Each row was made from one path, in order. Every step used is in the known rows, and no mark comes twice. Write each row's path.
Known rows:
s/j/e: [ 3.13 -0.75 -0.08  0.19 -1.52 -6.22 -1.53  3.27 -1.74 -1.42 -2.40 -2.67
 -2.68 -2.65  2.30 -1.09 -1.29 -0.96  2.26 -0.40  1.27]
h/z/c: [ 0.14  0.26  2.94 -0.29 -1.84 -0.61  1.44  1.37 -0.94  2.83 -1.50 -4.83
  0.24  1.00  2.80 -4.71  2.52 -0.08  2.25  1.46  1.79]
e/j/r/h: [ 2.32  1.57  2.17  0.91 -0.85  2.48  0.41  2.26 -0.31 -0.82 -0.37 -0.96
 -1.10  0.65  0.70 -1.16 -0.49  0.98  3.25  0.11 -1.60]
c/e/j/r/h/u: [ 3.98  2.12  2.34  1.65 -0.55  1.44  2.05  0.52 -0.98 -1.33 -0.16 -2.76
 -3.92  0.12  0.66 -0.94  1.02 -0.16  1.19 -0.20 -0.31]
j/z/c: [-0.43 -0.37  1.76  1.90  1.46 -3.25  2.28  3.61 -1.24  1.91 -1.32 -3.23
 -0.10 -0.69  2.43 -3.52 -0.24  2.09  2.07  0.59  1.43]
h/r/j/e/c/z: [ 2.22 -1.05  1.99  0.45 -0.74  0.32  2.62  2.96  0.06 -0.08 -2.75 -4.25
 -3.04 -0.99  2.23 -0.34  0.69  0.32  1.22  1.09  0.96]
r/j/z: [ 1.76  0.79  1.44  0.03  1.33 -1.37  2.42  3.89  0.67  0.61 -0.02 -1.23
 -1.19 -0.39  1.04 -3.37 -1.42 -0.76  1.56  0.93 -0.15]
z/c/e/j/r/h: [ 2.02  2.87  2.43 -0.42 -0.82  0.18  3.29 -0.07 -1.00  1.42 -0.72 -3.28
 -3.15  1.57  1.49 -2.90  2.97 -0.30  1.36  0.37 -0.29]
h/z/c/e/j/s: [ 2.20  1.40  3.96  0.13 -1.62  0.43  2.67  1.48 -0.33  1.75 -0.90 -4.02
 -1.46  1.51  2.37 -4.97  3.10  0.23  2.14  0.68  0.93]
v/e: [ 1.00 -0.03 -0.54  2.63 -0.76 -1.68 -0.84 -0.85 -4.31  1.28 -2.77 -2.22
 -1.59 -1.92  1.83  1.88  2.84  1.32  0.07  0.00 -0.35]
c/e/j: [ 3.32  2.26  1.75  0.99  1.46  0.54  2.76 -1.14 -1.28 -0.50  0.38 -1.85
 -4.88  0.43  0.13 -1.32  0.44 -0.19  1.08  0.27 -0.78]
z/c/e/j/r: [ 2.70  2.56  2.18 -0.39  0.37 -0.70  3.92 -0.14 -1.24  1.47 -1.10 -3.30
 -3.76  1.29  1.26 -2.88  3.36  0.46  1.21  0.37  0.10]
j/e/c: [-0.10 -1.95  1.24  1.69 -0.98 -3.02  0.85  0.59 -1.91  0.73 -3.41 -2.00
 -1.99 -0.67  2.33  1.39 -2.18  1.91  1.48  0.24  1.03]
r/h/z/c/e: [-0.96  1.44  3.31  0.13 -4.41  2.00  0.18  1.12 -0.50  1.73  0.02 -3.97
  0.87  1.20  2.91 -3.53  0.80 -2.45  1.69  1.05  0.28]
j/r/h/z/c: [ 0.93 -0.21  2.99  1.61 -3.97  2.15  0.02  3.61 -1.50  0.75 -1.16 -3.38
  0.89 -0.97  2.57 -1.67 -0.38  0.47  1.55 -0.12  0.84]
s/j: [ 2.32 -0.10 -0.17 -0.50 -0.68 -4.64 -0.69  2.89 -1.38 -1.24 -1.39 -2.98
 -1.60 -2.64  1.79 -2.08 -0.55 -1.81  1.67  0.89  0.94]
u/j/r/h/z/c/e: [ 3.00  2.44  2.70 -1.51 -1.37  1.57  0.10  3.83 -2.83 -0.63 -0.27 -3.32
 -0.70 -0.54  2.78 -0.54  1.45 -1.08  0.44 -1.46 -0.68]
r/j/e: [ 3.31  0.84  1.21 -0.87 -0.83 -2.29  1.47  1.97  0.39  0.72 -1.07 -1.15
 -2.69 -0.04  1.20 -1.54 -0.43 -1.07  1.75  0.28  0.02]
h/u/j/e: [ 3.97  0.46  1.36 -0.94 -1.46 -4.47 -0.49  3.01 -1.40 -0.72 -2.58 -5.79
 -0.46 -1.39  3.09  0.23  3.84  0.13  2.50  0.08  2.49]
r/j: [ 2.45  1.53  1.07 -1.66  0.04 -0.68  2.35  1.58  0.61  0.93 -0.05 -1.49
 -1.78 -0.06  0.69 -2.51  0.23 -1.92  1.21  1.57 -0.27]
h/r/j/e: [ 3.84 -0.86  1.19  0.63 -1.46 -0.30  1.66  2.62  0.40  0.61 -2.72 -3.99
 -2.25 -1.38  2.02 -0.34  1.68  0.67  1.10  1.05  1.20]

Write each row's path:
[ 2.50  2.77  2.57 -0.48 -1.38 -0.52  3.21  0.25 -0.56  1.20 -1.28 -4.42
 -2.73  1.52  1.80 -3.06  4.27 -0.37  1.69  0.64  0.51] | z/c/e/j/r/h/u
[ 1.97  1.92  2.92  0.43 -1.50  2.72  0.66  2.55 -0.10  0.01 -0.83 -1.86
 -0.74  1.71  1.27 -2.72  0.74  0.75  3.57  0.26 -1.29] | e/j/r/h/z/c
[ 3.45 -0.70  0.22  0.50 -1.14 -3.58 -0.69  4.50 -2.02 -1.93 -1.93 -2.85
 -1.94 -3.53  1.78 -1.24 -1.08 -0.56  1.38 -0.15  1.13] | s/j/r
[ 1.05  1.67  1.98  0.72  2.27 -0.98  2.10  2.63  0.08  0.65 -0.87 -1.57
 -1.42  1.70  1.07 -3.75  0.57  1.89  3.94  0.71 -0.96] | e/j/z/c
[ 4.29  1.66  2.39 -1.40 -0.07 -1.28  0.80  4.18 -1.62 -1.05  0.06 -2.05
 -0.60 -2.35  2.44  0.23  1.38  0.74  1.17 -0.70 -0.30] | u/j/s
[ 1.93  0.22  0.61  0.47  0.63 -5.59  0.69  4.52 -1.51 -0.90 -1.57 -3.48
 -2.29 -2.00  2.32 -3.81 -0.51 -1.09  1.55  0.12  1.11] | s/j/z/c/e
[ 1.55 -1.26  0.07  0.10 -1.24 -5.64 -0.82  2.90 -1.70 -1.43 -3.28 -2.56
 -2.46 -2.00  2.45 -0.53 -1.89 -0.82  1.73  0.18  0.94] | s/j/e/c
[ 0.07  0.82  2.16 -0.61 -4.25 -0.67 -1.28  2.51 -0.59 -0.48 -1.55 -4.52
  1.61 -0.21  3.38  0.20  1.23 -1.82  2.13  0.85  0.63] | r/h/u/j/e/c
[ 2.80  0.49  1.49  0.11 -3.14 -1.87 -0.63  4.44 -1.63 -1.50 -1.53 -3.71
 -1.57 -1.97  2.48 -2.86 -0.18 -2.22  1.20 -0.33  0.75] | s/j/r/h/z/c/e
[ 1.44  0.22  3.09  1.84 -3.67  2.48  0.58  3.01 -1.69  0.47 -0.88 -3.41
 -0.21 -0.87  2.37 -1.53 -0.15  0.06  0.91 -0.43  0.76] | j/r/h/z/c/e
[-0.81 -1.57  2.20  1.54 -0.16 -2.59  1.45  1.62 -2.42 -0.21 -2.39 -2.40
 -3.33 -0.70  2.56  0.92 -2.92  1.33  2.19 -0.35  1.00] | j/e/c/z
[-3.28 -0.78  2.61  0.38  1.44  0.20  3.32  1.18 -2.18 -0.40 -1.02 -3.07
 -2.48 -0.50  1.99 -0.36 -2.72  0.02  1.34  1.65  0.21] | e/c/z
[ 1.53  1.41  1.66 -0.90  1.13 -1.93  3.20  3.70  0.84  1.53 -0.54 -1.86
 -1.19  0.47  1.42 -4.43  0.20 -0.88  1.70  1.10 -0.05] | r/j/z/c
[ 2.72 -0.94  1.38  1.34  0.04  0.33  2.30  3.95  0.66  0.56 -2.06 -4.08
 -1.24 -1.61  1.85 -1.62  1.03  0.90  0.92  1.53  1.08] | h/r/j/z
[-0.61  2.14  3.47 -0.14 -3.93  2.59  0.20  0.99 -0.02  1.38  0.17 -3.46
  0.54  2.05  2.54 -3.87  1.11 -2.29  2.37  1.03 -0.44] | r/h/z/c/e/j
[ 0.24  1.68  2.33 -0.74 -3.51 -1.00 -0.77  3.58 -0.31  0.09 -0.77 -5.08
  2.23 -0.11  3.39 -1.79  2.37 -1.86  2.46  0.85  0.88] | r/h/u/j/z/c
[-1.52  1.04  3.17 -0.14 -4.60  1.72 -0.38  1.64 -0.26  1.99 -0.22 -3.88
  1.95  1.12  3.02 -3.59  0.74 -2.09  2.29  1.41  0.37] | r/h/z/c
[ 2.34  0.47  2.17 -1.12 -0.70 -3.83  0.48  3.47 -1.74 -1.41 -2.52 -5.95
 -1.27 -1.00  3.36  0.27  2.88 -0.18  2.65  0.09  2.18] | h/u/j/e/c/z
[ 2.57 -0.23  0.64  0.47 -2.76 -2.38 -1.51  4.71 -1.60 -2.06 -1.39 -2.72
 -0.86 -3.12  2.12 -1.35 -1.56 -1.61  1.46 -0.11  0.55] | s/j/r/h
[ 1.96 -0.53  2.12  2.11 -3.92  0.70 -0.32  3.71 -1.18 -0.47 -1.45 -3.88
  0.80 -2.26  2.25  0.06  0.17  0.69  1.60  0.16  1.68] | j/r/h/u
[ 2.78  1.74  1.76 -1.15 -0.94  1.00 -0.78  4.15 -2.82 -1.17 -0.22 -2.46
 -0.04 -1.68  2.41  0.97  0.06 -0.49  0.82 -1.21 -0.92] | u/j/r/h
[ 1.90  1.16  3.44  0.27 -1.21  0.96  2.26  1.40 -1.08  1.72 -1.30 -4.37
 -1.78  1.59  2.18 -4.59  2.68  0.18  1.84  0.47  0.93] | h/z/c/e/j/r
[ 4.24  1.29  2.47 -0.86 -1.23 -0.69  3.07  3.40  1.67  0.28  0.20 -0.87
 -1.43 -1.21  1.07 -2.59  0.63 -0.61  1.41  1.02 -0.09] | r/j/s
[ 1.76  0.32  1.35 -1.01 -0.54 -1.74  2.18  1.68  0.39  0.71 -1.88 -1.09
 -2.51  0.54  1.35 -1.02 -1.08 -1.01  1.31  0.81 -0.29] | r/j/e/c
[ 2.95  2.69  2.65 -0.52  0.02 -1.17  4.25 -0.11 -0.56  1.54 -0.82 -3.06
 -3.55  1.16  1.46 -3.17  3.76  0.46  1.53  0.61  0.10] | z/c/e/j/s
[-0.46  1.16  2.89 -0.75 -3.66 -0.34 -0.84  3.16 -0.93 -1.18 -0.94 -4.77
  0.74 -0.27  3.50 -0.09  0.64 -2.25  2.64  0.47  0.61] | r/h/u/j/e/c/z
[ 1.27  0.59  2.01 -1.11 -0.05 -1.48  2.67  2.31  0.01  0.03 -1.23 -1.29
 -3.39  0.45  1.50 -1.34 -1.69 -1.39  1.80  0.43 -0.29] | r/j/e/c/z
